What can hang from each mark
X: N
N: K R
P: C
R: N
C: X Z
G: C N
B: K
Z: C Q S

Known rows, with every way that one mark hangs from another
P{C{X Z}}: [-0.01 -0.07 -0.06  0.06  0.10  0.01  0.06  0.00  0.05  0.02  0.13  0.10
  0.01  0.49  0.01  0.14 -0.05 -0.03 -0.03 -0.12 -0.21]
C{X}: [-0.02 -0.01 -0.09  0.08  0.08 -0.05  0.01  0.03  0.06 -0.01  0.03  0.02
 -0.07  0.31 -0.01 -0.12 -0.02 -0.06  0.04 -0.07 -0.08]
G{C{X{N}}}: [-0.02  0.02 -0.18  0.14  0.15  0.17  0.07  0.06 -0.08 -0.01  0.07  0.20
  0.22  0.46  0.03  0.03  0.03 -0.11  0.04 -0.01  0.04]
N{K}: [-0.02  0.05  0.04 -0.04 -0.02  0.03  0.05  0.00 -0.03  0.16  0.21 -0.07
 -0.10  0.01 -0.03  0.02 -0.03  0.00  0.01 -0.39 -0.11]
X{N{R}}: [-0.02  0.17 -0.02 -0.15 -0.10 -0.09  0.18  0.04 -0.49 -0.09 -0.04  0.11
  0.32  0.15  0.08  0.02  0.00 -0.02  0.02 -0.04  0.11]
G{N}: [-0.01  0.06  0.01 -0.12 -0.01  0.14 -0.03  0.04  0.02 -0.06  0.04 -0.07
  0.27  0.10  0.00 -0.06  0.03 -0.03  0.03 -0.11  0.05]
B{K}: [ 0.01  0.03 -0.20  0.00  0.00  0.01 -0.01  0.24  0.10  0.02  0.01  0.05
  0.02  0.07  0.06  0.11 -0.05  0.01 -0.03 -0.12 -0.16]
C{X Z{S}}: [-0.11 -0.04 -0.13  0.08  0.03  0.03  0.03  0.10  0.04  0.13  0.03  0.03
 -0.02  0.38  0.00 -0.02 -0.03 -0.08 -0.03 -0.12  0.05]
Z{C{X{N}}}: [ 0.04  0.05 -0.05 -0.10 -0.05 -0.10  0.05  0.13 -0.05 -0.03 -0.02  0.09
  0.11 -0.07  0.04  0.02  0.02  0.04  0.02 -0.11  0.12]
Z{S}: [-0.08  0.00 -0.03  0.01  0.00  0.03 -0.04  0.05  0.00  0.13 -0.03 -0.01
  0.04  0.20  0.01 -0.02  0.02 -0.09 -0.01  0.00  0.33]
C{X Z{Q}}: [-0.15 -0.04 -0.12  0.11  0.07  0.03  0.04  0.06  0.04  0.08  0.04  0.04
 -0.02  0.35 -0.01  0.00 -0.04 -0.07 -0.05 -0.12  0.06]
C{X Z{Q S}}: [-0.21 -0.04 -0.15  0.12  0.08  0.06  0.01  0.10  0.05  0.19  0.02  0.03
  0.01  0.51  0.00 -0.01 -0.02 -0.14 -0.06 -0.12  0.32]
Z{C S}: [-0.02  0.00  0.05 -0.11 -0.12 -0.05 -0.10  0.13  0.01  0.14 -0.05 -0.04
  0.05 -0.18  0.01  0.11  0.04  0.01 -0.02 -0.01  0.49]
C{Z{Q S}}: [-0.19 -0.04 -0.05  0.03  0.00  0.11  0.00  0.08 -0.01  0.20 -0.01  0.02
  0.08  0.20  0.01  0.11  0.00 -0.08 -0.10 -0.05  0.40]
C{Z}: [-0.03 -0.03 -0.02 -0.01 -0.05  0.06  0.06  0.02 -0.02  0.03  0.02  0.02
  0.01 -0.09  0.00  0.11 -0.02  0.05 -0.07 -0.05 -0.13]
Z{C{X{N{K}}}}: [ 0.03  0.07 -0.04 -0.12 -0.06 -0.08  0.07  0.12 -0.07  0.05  0.09  0.05
  0.07 -0.07  0.02  0.03  0.01  0.04  0.03 -0.31  0.06]
G{C{X Z} N{K}}: [-0.05  0.05 -0.10  0.03  0.08  0.34  0.03  0.09  0.01  0.11  0.31 -0.02
  0.25  0.42 -0.04  0.09  0.00 -0.09  0.00 -0.43 -0.13]
R{N{K}}: [-0.04  0.17  0.03 -0.18 -0.03 -0.08  0.02  0.01 -0.15  0.11  0.07 -0.09
 -0.17 -0.02  0.02  0.11 -0.03  0.13  0.02 -0.49  0.08]
X{N}: [-0.01  0.08 -0.10 -0.08  0.01  0.05  0.15  0.04 -0.16 -0.04 -0.03  0.17
  0.25  0.11  0.07  0.00  0.04 -0.02  0.02 -0.07  0.04]
P{C{Z{Q S}}}: [-0.13 -0.07 -0.01  0.02  0.08  0.09  0.00  0.02  0.00  0.15  0.07  0.08
  0.11  0.48  0.03  0.24 -0.01 -0.09 -0.08 -0.06  0.28]

Rows
[-0.04  0.04 -0.08 -0.09 -0.05 -0.07  0.00  0.18 -0.05  0.11 -0.04  0.08
  0.15  0.14  0.04  0.01  0.04 -0.05  0.02 -0.11  0.45]  Z{C{X{N}} S}
[-0.08 -0.07  0.02  0.02  0.07  0.07  0.03 -0.01  0.00  0.07  0.09  0.09
  0.09  0.35  0.02  0.25 -0.02 -0.04 -0.08 -0.06  0.07]  P{C{Z{Q}}}
[-0.05  0.07 -0.07 -0.11 -0.05 -0.05  0.03  0.18 -0.06  0.19  0.06  0.05
  0.11  0.14  0.03  0.02  0.03 -0.05  0.02 -0.32  0.39]  Z{C{X{N{K}}} S}
[-0.09 -0.05 -0.06  0.14  0.08  0.25  0.00  0.04 -0.03  0.09  0.07  0.09
  0.14  0.16  0.00  0.24  0.02 -0.06 -0.08  0.06  0.19]  G{C{Z{Q}}}
[-0.17  0.04 -0.08 -0.05  0.01 -0.03 -0.03  0.19 -0.05  0.18 -0.07  0.08
  0.19  0.30  0.04  0.03  0.06 -0.12 -0.02 -0.11  0.79]  Z{C{X{N}} Q S}
[ 0.02  0.13  0.02 -0.16 -0.13 -0.17  0.09  0.12 -0.28  0.02  0.08  0.02
  0.11 -0.04  0.03  0.05 -0.01  0.04  0.03 -0.29  0.11]  Z{C{X{N{K R}}}}
[-0.03  0.08 -0.13  0.10  0.09  0.07  0.09  0.06 -0.29 -0.04  0.07  0.16
  0.26  0.48  0.04  0.05  0.01 -0.11  0.04  0.01  0.09]  G{C{X{N{R}}}}
[-0.16 -0.02 -0.02  0.00  0.01 -0.07 -0.13  0.17  0.06  0.20 -0.05 -0.02
  0.04  0.23  0.00  0.03  0.04 -0.11 -0.03 -0.07  0.77]  Z{C{X} Q S}
[-0.15 -0.01  0.05 -0.07 -0.06 -0.02 -0.14  0.14  0.01  0.21 -0.07 -0.03
  0.09 -0.02  0.01  0.13  0.05 -0.07 -0.06 -0.01  0.83]  Z{C Q S}
[-0.16  0.10 -0.13 -0.01  0.00 -0.04  0.19  0.10 -0.35  0.01  0.01  0.13
  0.23  0.47  0.06  0.02 -0.03 -0.08 -0.04 -0.15  0.15]  C{X{N{R}} Z{Q}}
[-0.12  0.03 -0.22  0.02  0.04  0.08  0.15  0.13 -0.09  0.10  0.01  0.17
  0.18  0.48  0.05 -0.02  0.00 -0.09 -0.02 -0.17  0.08]  C{X{N} Z{S}}
[-0.03  0.00 -0.20  0.13  0.11  0.21  0.12  0.08 -0.09  0.01  0.09  0.21
  0.23  0.39  0.04  0.12  0.01 -0.07 -0.02 -0.05 -0.06]  G{C{X{N} Z}}
[-0.13  0.10 -0.16 -0.03 -0.05 -0.04  0.18  0.13 -0.36  0.06  0.00  0.13
  0.24  0.50  0.06 -0.01 -0.03 -0.10 -0.02 -0.15  0.14]  C{X{N{R}} Z{S}}
[-0.09  0.07 -0.03 -0.08  0.00 -0.05  0.03  0.14 -0.06  0.12  0.07  0.05
  0.10  0.10  0.02  0.05  0.03 -0.03 -0.01 -0.31  0.40]  Z{C{X{N{K}}} Q}
[ 0.00  0.01 -0.10  0.01  0.15 -0.01  0.11  0.01 -0.04 -0.04  0.09  0.19
  0.15  0.64  0.05  0.05 -0.01 -0.09  0.04 -0.12 -0.08]  P{C{X{N}}}
[-0.05 -0.06  0.00  0.00  0.04  0.07  0.03  0.01  0.01  0.11  0.08  0.08
  0.09  0.38  0.03  0.23 -0.02 -0.05 -0.06 -0.06  0.07]  P{C{Z{S}}}
[-0.08  0.04 -0.05 -0.06  0.01 -0.06  0.01  0.14 -0.05  0.04 -0.04  0.09
  0.15  0.09  0.04  0.04  0.04 -0.03 -0.01 -0.11  0.46]  Z{C{X{N}} Q}
[-0.09  0.00 -0.22  0.14  0.11  0.23  0.09  0.11 -0.09  0.10  0.07  0.20
  0.26  0.52  0.04  0.11  0.03 -0.13 -0.02 -0.05  0.15]  G{C{X{N} Z{S}}}
[-0.02  0.07  0.00 -0.03  0.06  0.33 -0.02  0.04 -0.02  0.09  0.27 -0.05
  0.30  0.24 -0.03  0.10  0.04 -0.08  0.03 -0.33  0.04]  G{C N{K}}
[ 0.03  0.11  0.00 -0.14 -0.12 -0.18  0.07  0.13 -0.26 -0.06 -0.03  0.06
  0.16 -0.05  0.05  0.04  0.00  0.04  0.03 -0.09  0.17]  Z{C{X{N{R}}}}
[-0.01  0.07 -0.05 -0.03  0.08 -0.10  0.13  0.01 -0.25 -0.06  0.08  0.16
  0.20  0.66  0.07  0.06 -0.03 -0.09  0.04 -0.10 -0.04]  P{C{X{N{R}}}}
[-0.04  0.11 -0.12  0.08  0.08  0.09  0.12  0.06 -0.30  0.04  0.17  0.13
  0.21  0.48  0.03  0.06  0.00 -0.11  0.04 -0.19  0.03]  G{C{X{N{K R}}}}
[-0.08 -0.01  0.01 -0.01  0.00 -0.10 -0.09  0.11  0.06  0.07 -0.02 -0.01
  0.00  0.02 -0.01  0.05  0.01 -0.02 -0.02 -0.07  0.44]  Z{C{X} Q}
[-0.05  0.06 -0.15  0.09  0.04  0.13  0.14  0.08 -0.30 -0.02  0.08  0.18
  0.27  0.40  0.04  0.14 -0.01 -0.07 -0.02 -0.03 -0.01]  G{C{X{N{R}} Z}}
